Every row comes from one small tree of marks. The marks that hang from a mark follow it in brackets, in alphabetical order. Every link used is in the known rows. Which tree was each row made from?
Known rows
gili{matop sopupov{bided{pitafu{pufo vidoz}} suku}}: [ 2.399 -1.056  0.820 -1.042  2.806  0.091 -2.860 -1.930 -0.548  0.350
  1.801 -1.734 -2.104  1.382 -0.469 -0.255  3.423 -2.547  3.027 -1.051
 -1.539  1.596 -1.315 -1.405 -0.735  0.193 -1.064  0.275  0.784  1.421
 -4.253]
gili{matop sopupov{bided suku}}: [ 1.497 -1.020  0.845 -1.257  3.234 -0.740 -2.468 -2.723 -0.191  1.214
  1.260 -1.141 -1.538  1.102 -1.082 -0.380  3.524 -3.071  2.996 -0.438
 -0.914  1.142 -0.538 -1.157 -0.742  0.333 -1.217  0.509  2.089  1.663
 -3.503]
muka{pitafu{pakeg pufo{ladad} serof}}: [ 0.315 -1.553  2.138  0.134  2.407  2.100 -3.377 -0.660 -2.907 -2.676
  0.283 -1.164 -3.750  0.176 -1.013  0.106  1.717 -1.310  1.557 -3.230
 -1.242  2.485 -1.461 -0.816  0.037 -1.088 -3.328 -1.008 -0.659  1.854
 -1.392]
gaken{pufo{pitafu{pakeg}}}: [-0.347 -0.248  2.272 -1.294  2.668  2.050 -2.183 -2.112 -2.823 -2.572
  0.227 -1.862 -3.406  0.826 -0.932  0.666  1.391 -1.203  1.558 -0.380
 -1.458  1.608 -0.011 -1.081 -1.251 -1.414 -2.345  0.385 -0.055  0.451
 -2.270]
pitafu{bided serof}: [-1.389 -2.274  2.307 -1.129  2.053  0.292 -3.526 -0.406 -1.990 -1.934
  0.510  0.007 -2.994  0.949 -0.490  1.431  0.022  1.032  1.853 -1.560
 -1.341  2.664 -0.528 -1.526  0.260  0.101 -1.592  1.519 -0.193 -0.234
 -2.341]
sopupov{bided{pitafu{pakeg pufo{gaken} vidoz}} gili suku}: [ 2.889  1.175  2.252 -1.538  2.962  1.270 -4.583 -1.092 -0.608 -3.875
 -0.063 -1.935 -1.484  1.612  1.373  0.804  3.534  0.759  2.005 -3.775
 -2.776 -0.544 -2.973 -1.941  1.020 -0.672 -1.226  2.584  0.129 -0.172
 -4.625]
sopupov{bided{pitafu{pufo serof}} gili{matop} suku}: [ 1.647  0.040  2.989 -2.762  2.720  0.288 -3.893 -0.936 -0.460 -1.932
  0.462 -0.565 -1.519  1.128  0.629  1.471  3.197 -0.315  2.917 -3.456
 -3.702  0.354 -2.131 -0.914 -0.197 -0.482 -2.436  0.802  0.678  0.867
 -4.252]
pitafu{pufo{ladad}}: [-0.168 -0.745  1.372 -0.260  1.504  1.301 -3.281 -2.112 -0.679 -2.356
 -0.141 -1.574 -2.737  0.071 -0.032  1.646  2.104 -0.697  1.439 -1.742
 -1.831  1.499  0.003 -0.541 -1.268 -1.182 -0.904 -0.563 -0.851  2.174
 -0.499]
pitafu{pakeg pufo serof vidoz}: [ 1.907 -1.339  1.979  0.874 -0.124  2.541 -4.244  0.168 -2.202 -1.636
  1.447 -1.455 -5.948  1.151  0.956  0.735  2.509  0.235  2.607 -4.674
 -0.825  2.077 -2.940 -1.972  0.285 -2.121 -0.786  0.205 -1.312  1.578
 -0.843]
pitafu{bided pakeg pufo{ladad} vidoz}: [ 0.992 -0.662  1.521  0.888 -0.479  2.227 -3.630 -0.589 -2.721 -5.324
  1.779 -2.157 -3.689  1.051  2.051  1.686  4.020  1.914  1.315 -3.067
 -0.743  1.836 -3.793 -1.462  1.172 -1.087 -0.196  0.169 -2.589  0.521
 -0.771]
sopupov{bided{pitafu{pakeg}} gili suku}: [ 1.636  0.987  2.701 -2.286  4.123  0.345 -4.017 -1.216 -0.307 -3.448
 -0.401 -1.663 -0.804  1.602  0.300  0.301  2.905  0.069  1.499 -2.810
 -2.938 -0.930 -2.153 -0.981  1.065 -0.794 -1.520  2.746  1.631 -0.162
 -4.793]
sopupov{bided suku}: [ 0.633  0.296  1.658 -1.837  4.852 -0.599 -3.268 -3.080  0.548 -1.574
 -1.029 -0.228 -0.822  0.620 -0.824  0.409  1.981  0.111  1.919 -1.302
 -1.988  0.212 -0.356 -1.613  0.414  0.301 -1.117  2.100  2.941  0.794
 -3.375]
gili{matop sopupov{suku}}: [ 1.992 -1.261  0.698 -0.846  2.166 -0.349 -2.659 -2.496  0.002  2.009
  0.960 -1.461 -1.692  1.010 -1.060 -0.257  2.526 -3.314  3.012 -1.081
 -0.573  0.930  0.268 -1.635 -1.568  0.123 -1.024  0.240  0.918  2.207
 -2.540]
gili{matop sopupov{bided{pitafu{pufo serof}} suku}}: [ 1.469 -1.683  1.314 -1.418  2.976 -0.249 -2.949 -1.754 -0.714  1.028
  1.765 -1.319 -2.626  0.962 -0.911  0.239  3.043 -2.819  3.431 -1.308
 -1.926  1.781 -0.821 -0.822 -1.119  0.200 -1.596  0.245  1.125  1.781
 -3.897]
gaken{pufo{pitafu{bided serof}}}: [-1.242 -0.936  2.674 -2.042  2.392  1.808 -2.496 -1.447 -3.153 -2.676
  0.432 -0.743 -3.317  0.688 -0.710  1.657  0.592  0.074  1.776 -0.573
 -2.208  2.588  0.250 -1.569 -1.453 -0.496 -2.499  0.430 -0.615 -0.184
 -2.876]
sopupov{bided{pitafu{pakeg}} gili{matop} suku}: [ 1.982  0.515  2.625 -2.161  3.325  0.090 -3.228 -1.429 -0.643 -2.708
  0.414 -1.591 -0.729  1.467  0.448  0.280  3.679 -0.772  2.236 -2.602
 -2.761 -0.672 -2.590 -0.684  0.828 -0.878 -2.463  1.438  1.418  0.315
 -4.205]
bided{pitafu{pakeg serof vidoz}}: [ 1.405 -1.710  1.814  0.526  2.284  2.336 -3.269  0.513 -2.384 -2.819
  1.197 -2.853 -4.114  1.836 -0.048 -1.126  0.172 -0.035  1.423 -2.441
 -1.498  1.234 -1.981 -1.699  0.711 -1.855 -1.881  1.315 -0.947 -0.121
 -2.773]
gaken{pufo{ladad pitafu}}: [-1.083 -0.014  2.040 -1.447  2.412  2.287 -1.755 -2.365 -2.774 -3.353
  0.044 -1.925 -2.415  0.041 -0.508  0.971  1.565 -0.178  1.121 -0.210
 -2.388  1.027  0.820 -0.918 -1.915 -1.346 -2.745 -0.685 -0.531  0.612
 -1.534]
pufo{gaken ladad pitafu{bided pakeg serof vidoz}}: [ 0.485 -0.903  0.364  1.537  0.174  3.510 -2.691 -1.492 -4.834 -5.535
  1.679 -3.381 -3.444 -0.002  0.880  0.854  2.180  2.647  1.630 -2.425
 -0.326  0.567 -1.948 -2.147  1.357 -0.708 -5.012  0.471 -1.988 -1.062
 -0.617]
muka{pitafu{bided serof vidoz}}: [ 0.849 -1.298  1.646 -0.197  2.918  1.994 -3.238 -0.108 -2.815 -3.649
  0.335 -0.351 -1.922  1.804 -0.694 -0.839  0.092  0.435  0.898 -1.951
 -0.814  3.081 -1.830 -3.586  1.180  0.546 -2.361  0.582 -0.973 -0.899
 -4.116]

Write each row's tree
[-1.008 -2.683  2.257  0.561 -0.256  1.597 -4.270 -0.487 -3.710 -3.199
  1.469 -1.403 -5.204 -0.683  1.219  3.237  3.095  1.782  3.071 -3.995
 -1.003  2.435 -2.162  0.080  0.217 -0.737 -2.878  0.645 -2.371  1.262
  0.956] : pitafu{bided pakeg pufo{gaken ladad} serof}
[ 0.178 -0.297 -0.265  1.021  1.969  2.724 -2.176 -3.312 -2.896 -4.189
 -0.026 -3.554 -1.708 -0.377 -0.532  0.390  1.321  0.110  1.113 -0.360
 -0.689  0.008  0.664 -1.620 -0.166 -0.658 -4.855  0.206 -0.774  0.066
 -0.773] : pufo{gaken ladad pitafu}
[ 1.653  1.046  2.714 -2.732  3.818  0.432 -4.416 -1.379  0.211 -3.224
 -0.575 -1.114 -0.840  1.415  0.432  1.352  2.686  0.051  1.695 -2.957
 -3.615 -0.138 -1.722 -1.282  0.191 -0.335 -1.032  2.215  0.872  0.246
 -5.112] : sopupov{bided{pitafu{pufo}} gili suku}
[ 1.864  0.559  2.487 -2.542  3.531 -0.041 -3.197 -1.616 -0.169 -2.522
  0.117 -1.182 -0.099  1.523  0.351  0.357  3.090 -0.627  2.150 -2.111
 -3.100 -0.463 -1.911 -1.165  0.323 -0.410 -2.273  1.341  1.306  0.182
 -4.686] : sopupov{bided{pitafu} gili{matop} suku}
[-0.006 -1.042  0.499  1.283  1.218  3.058 -2.513 -2.270 -4.108 -3.679
  0.807 -3.507 -3.683 -0.758 -0.400  0.575  1.774  0.567  1.862 -2.173
 -0.553  0.057 -0.314 -0.860  0.286 -1.477 -5.746  0.080 -0.663  0.413
  0.256] : pufo{gaken ladad pitafu{pakeg serof}}
[ 1.415  1.074  2.566 -2.651  4.445  0.294 -3.969 -1.394  0.121 -3.280
 -0.736 -1.267 -0.162  1.612  0.225  0.405  2.335  0.134  1.385 -2.371
 -3.318 -0.679 -1.451 -1.520  0.572 -0.356 -1.282  2.635  1.449 -0.358
 -5.296] : sopupov{bided{pitafu} gili suku}
[ 1.374 -1.664  1.238 -1.356  3.333 -0.365 -2.645 -1.827 -0.725  0.992
  1.672 -1.469 -2.192  1.140 -1.128 -0.386  2.808 -2.722  3.196 -0.961
 -1.681  1.433 -0.668 -0.916 -0.852  0.171 -1.877  0.483  1.552  1.419
 -4.005] : gili{matop sopupov{bided{pitafu{serof}} suku}}
[ 0.848 -2.341  0.882 -0.317  2.650  0.422 -2.611 -1.544 -1.802  0.384
  2.225 -2.084 -3.185  1.188 -0.842 -0.412  3.052 -3.366  3.040 -0.236
 -1.122  2.638 -1.094 -0.500 -0.749 -0.202 -2.189  0.214  0.342  1.010
 -3.585] : gili{matop sopupov{bided{pitafu{pufo{gaken} serof}}}}
[-0.784 -0.514  2.456 -1.015  1.193  2.828 -2.150 -1.055 -4.196 -4.339
  1.247 -1.776 -3.616  0.337  0.502  1.297  2.240  1.520  1.489 -1.689
 -2.106  1.432 -1.000 -1.296 -0.905 -1.357 -2.885 -0.515 -1.350 -0.056
 -1.394] : gaken{pufo{ladad pitafu{bided pakeg serof vidoz}}}
[ 0.217 -1.376  1.608 -0.347  2.549  1.703 -3.266 -0.995 -1.215 -3.271
  0.295 -2.686 -2.650  0.729 -0.416  0.750  0.510 -0.903  1.087 -1.168
 -2.632  1.631 -0.244 -0.468 -0.935 -1.222 -1.532  0.170 -1.540  1.111
 -2.248] : bided{pitafu{pufo{ladad}}}
[ 0.751 -1.961  1.674  1.411 -1.288  2.760 -4.400  0.133 -3.975 -4.168
  2.048 -1.753 -5.248  0.133  2.439  2.366  3.517  3.205  2.785 -4.852
 -0.698  2.164 -3.544 -1.773  0.896 -0.835 -2.117  0.582 -3.330  0.393
  0.356] : pitafu{bided pakeg pufo{gaken ladad} serof vidoz}
[-0.132 -0.086  2.021 -1.516  2.192  2.244 -2.352 -1.687 -2.864 -3.710
  0.481 -1.370 -2.604  1.344 -0.114  0.951  1.107  0.349  1.201 -0.084
 -1.712  2.250 -0.470 -2.515 -0.942 -0.439 -1.673  0.584 -1.085 -0.716
 -3.311] : gaken{pufo{pitafu{bided vidoz}}}
[ 1.784 -1.463  1.369  1.931 -0.857  3.250 -4.180 -0.382 -3.137 -2.569
  1.417 -2.370 -5.674 -0.058  1.880  1.064  3.371  1.510  2.884 -5.156
 -0.700  1.121 -2.584 -1.652  0.125 -2.040 -2.383 -0.022 -2.384  1.573
  0.981] : pitafu{pakeg pufo{gaken ladad} serof vidoz}
[ 0.693 -1.659  1.443  0.797  2.129  2.113 -3.507 -1.019 -2.203 -3.511
  0.626 -3.620 -3.627  0.421 -0.002  0.665  1.484 -0.762  1.687 -1.935
 -1.602  1.257 -1.105  0.001 -0.230 -1.533 -2.413  0.806 -1.957  1.114
 -1.184] : bided{pitafu{pakeg pufo{gaken ladad}}}
[-0.859 -1.302  0.555  0.442  1.279  2.591 -2.663 -2.180 -3.978 -4.593
  0.768 -2.529 -2.520 -0.591 -0.177  1.670  1.019  1.837  1.634 -1.308
 -1.130  1.086  0.059 -1.562  0.158  0.003 -5.257  0.455 -1.440 -0.633
 -0.952] : pufo{gaken ladad pitafu{bided serof}}
[ 2.878  0.885  2.369 -1.720  2.808  0.667 -3.273 -1.124 -0.762 -3.166
  0.760 -1.722 -0.788  1.950  1.086 -0.220  3.860 -0.016  2.172 -2.996
 -2.579 -0.797 -3.319 -1.584  1.180 -0.931 -2.087  1.450  0.896 -0.075
 -4.491] : sopupov{bided{pitafu{pakeg vidoz}} gili{matop} suku}
[ 1.730  1.050  2.352 -2.453  3.169 -0.456 -3.191 -2.397  0.235 -1.691
 -0.274 -0.343  0.053  1.276  0.400  0.540  3.791 -0.683  2.314 -2.320
 -2.339 -0.610 -1.676 -1.425  0.326 -0.306 -1.870  1.264  2.154  0.614
 -3.768] : sopupov{bided gili{matop} suku}
[-0.959 -0.086  2.228 -1.045  2.184  2.378 -1.789 -2.226 -3.262 -3.589
  0.421 -2.303 -3.049  0.032 -0.383  0.820  2.216 -0.296  1.229 -0.740
 -1.994  0.825  0.097 -0.373 -1.477 -1.753 -2.948 -0.615 -0.416  0.843
 -1.029] : gaken{pufo{ladad pitafu{pakeg}}}
[ 1.312 -1.754  1.348  0.607  1.309  2.872 -3.849 -0.056 -2.238 -3.148
  0.847 -2.679 -3.839  0.747  0.744  0.576  0.467  0.872  1.947 -2.892
 -2.403  1.659 -1.015 -1.989 -0.649 -1.105 -2.338  0.412 -2.745  0.389
 -1.954] : bided{pitafu{pufo{gaken ladad} serof vidoz}}
[ 1.359 -1.175  1.905  1.094 -0.613  2.905 -3.852  0.033 -2.588 -2.603
  1.603 -1.987 -5.663  0.424  1.514  0.931  3.236  1.268  2.263 -5.012
 -1.313  1.288 -2.771 -1.194  0.061 -2.472 -1.465 -0.773 -1.618  1.902
  0.392] : pitafu{pakeg pufo{ladad} serof vidoz}
[ 0.640 -0.120  2.266 -1.595  3.354  0.675 -2.488 -0.980 -1.428 -3.508
  0.934 -1.957 -0.906  2.159  0.136 -0.694  2.895 -1.720  1.225 -0.353
 -2.451  0.848 -2.351 -0.284  0.879 -1.252 -2.479  0.897  0.733 -0.681
 -4.747] : sopupov{bided{pitafu} gili{matop}}
[-1.135 -2.413  2.618 -1.288  0.913  0.694 -4.370 -0.310 -1.786 -1.873
  0.822  0.330 -4.217  0.550  0.042  3.209  0.836  0.774  2.455 -2.680
 -1.930  3.791 -1.023 -1.203 -0.554  0.118 -0.954  0.631 -1.445  0.900
 -1.925] : pitafu{bided pufo serof}
[ 1.236 -1.607  1.579 -0.069  2.651  2.169 -3.258  0.290 -1.727 -2.511
  0.723 -2.326 -3.146  1.851 -0.295 -0.901 -0.756  0.067  1.252 -1.806
 -2.058  1.536 -0.970 -2.374  0.086 -1.174 -1.633  1.143 -1.023 -0.404
 -3.480] : bided{pitafu{serof vidoz}}
[ 2.027 -1.388  1.023 -1.086  2.973 -0.001 -2.635 -1.608 -0.851  0.653
  1.905 -1.581 -2.221  1.368 -0.677 -0.629  2.915 -2.223  3.099 -1.198
 -1.587  1.339 -1.152 -1.574 -0.561  0.121 -1.578  0.447  1.261  1.109
 -4.136] : gili{matop sopupov{bided{pitafu{serof vidoz}} suku}}
[-0.619 -2.695  2.093 -0.425  0.661  0.984 -4.715 -0.680 -2.348 -1.851
  0.597 -0.041 -4.280  0.103  0.427  3.273  0.928  1.132  3.115 -2.779
 -1.329  3.707 -0.852 -1.657 -0.487  0.521 -1.948  1.446 -2.196  0.594
 -1.393] : pitafu{bided pufo{gaken} serof}
[ 0.750 -0.653  2.356 -2.162  4.410  0.018 -3.953 -1.633 -0.149 -1.827
 -0.223 -0.444 -2.362  0.435 -0.631  1.382  1.339  0.407  2.465 -2.513
 -3.358  1.170 -0.777 -1.085 -0.121  0.108 -1.677  1.676  1.499  0.926
 -3.862] : sopupov{bided{pitafu{pufo serof}} suku}
[ 1.415 -1.180  0.527  1.194  0.809  3.038 -3.297 -1.245 -4.250 -4.130
  1.442 -2.676 -3.904  1.083  0.185  0.561  1.073  1.332  2.060 -2.004
  0.399  1.769 -2.158 -3.128  1.722 -0.261 -4.051  1.885 -1.467 -1.474
 -2.416] : pufo{gaken pitafu{bided pakeg serof vidoz}}
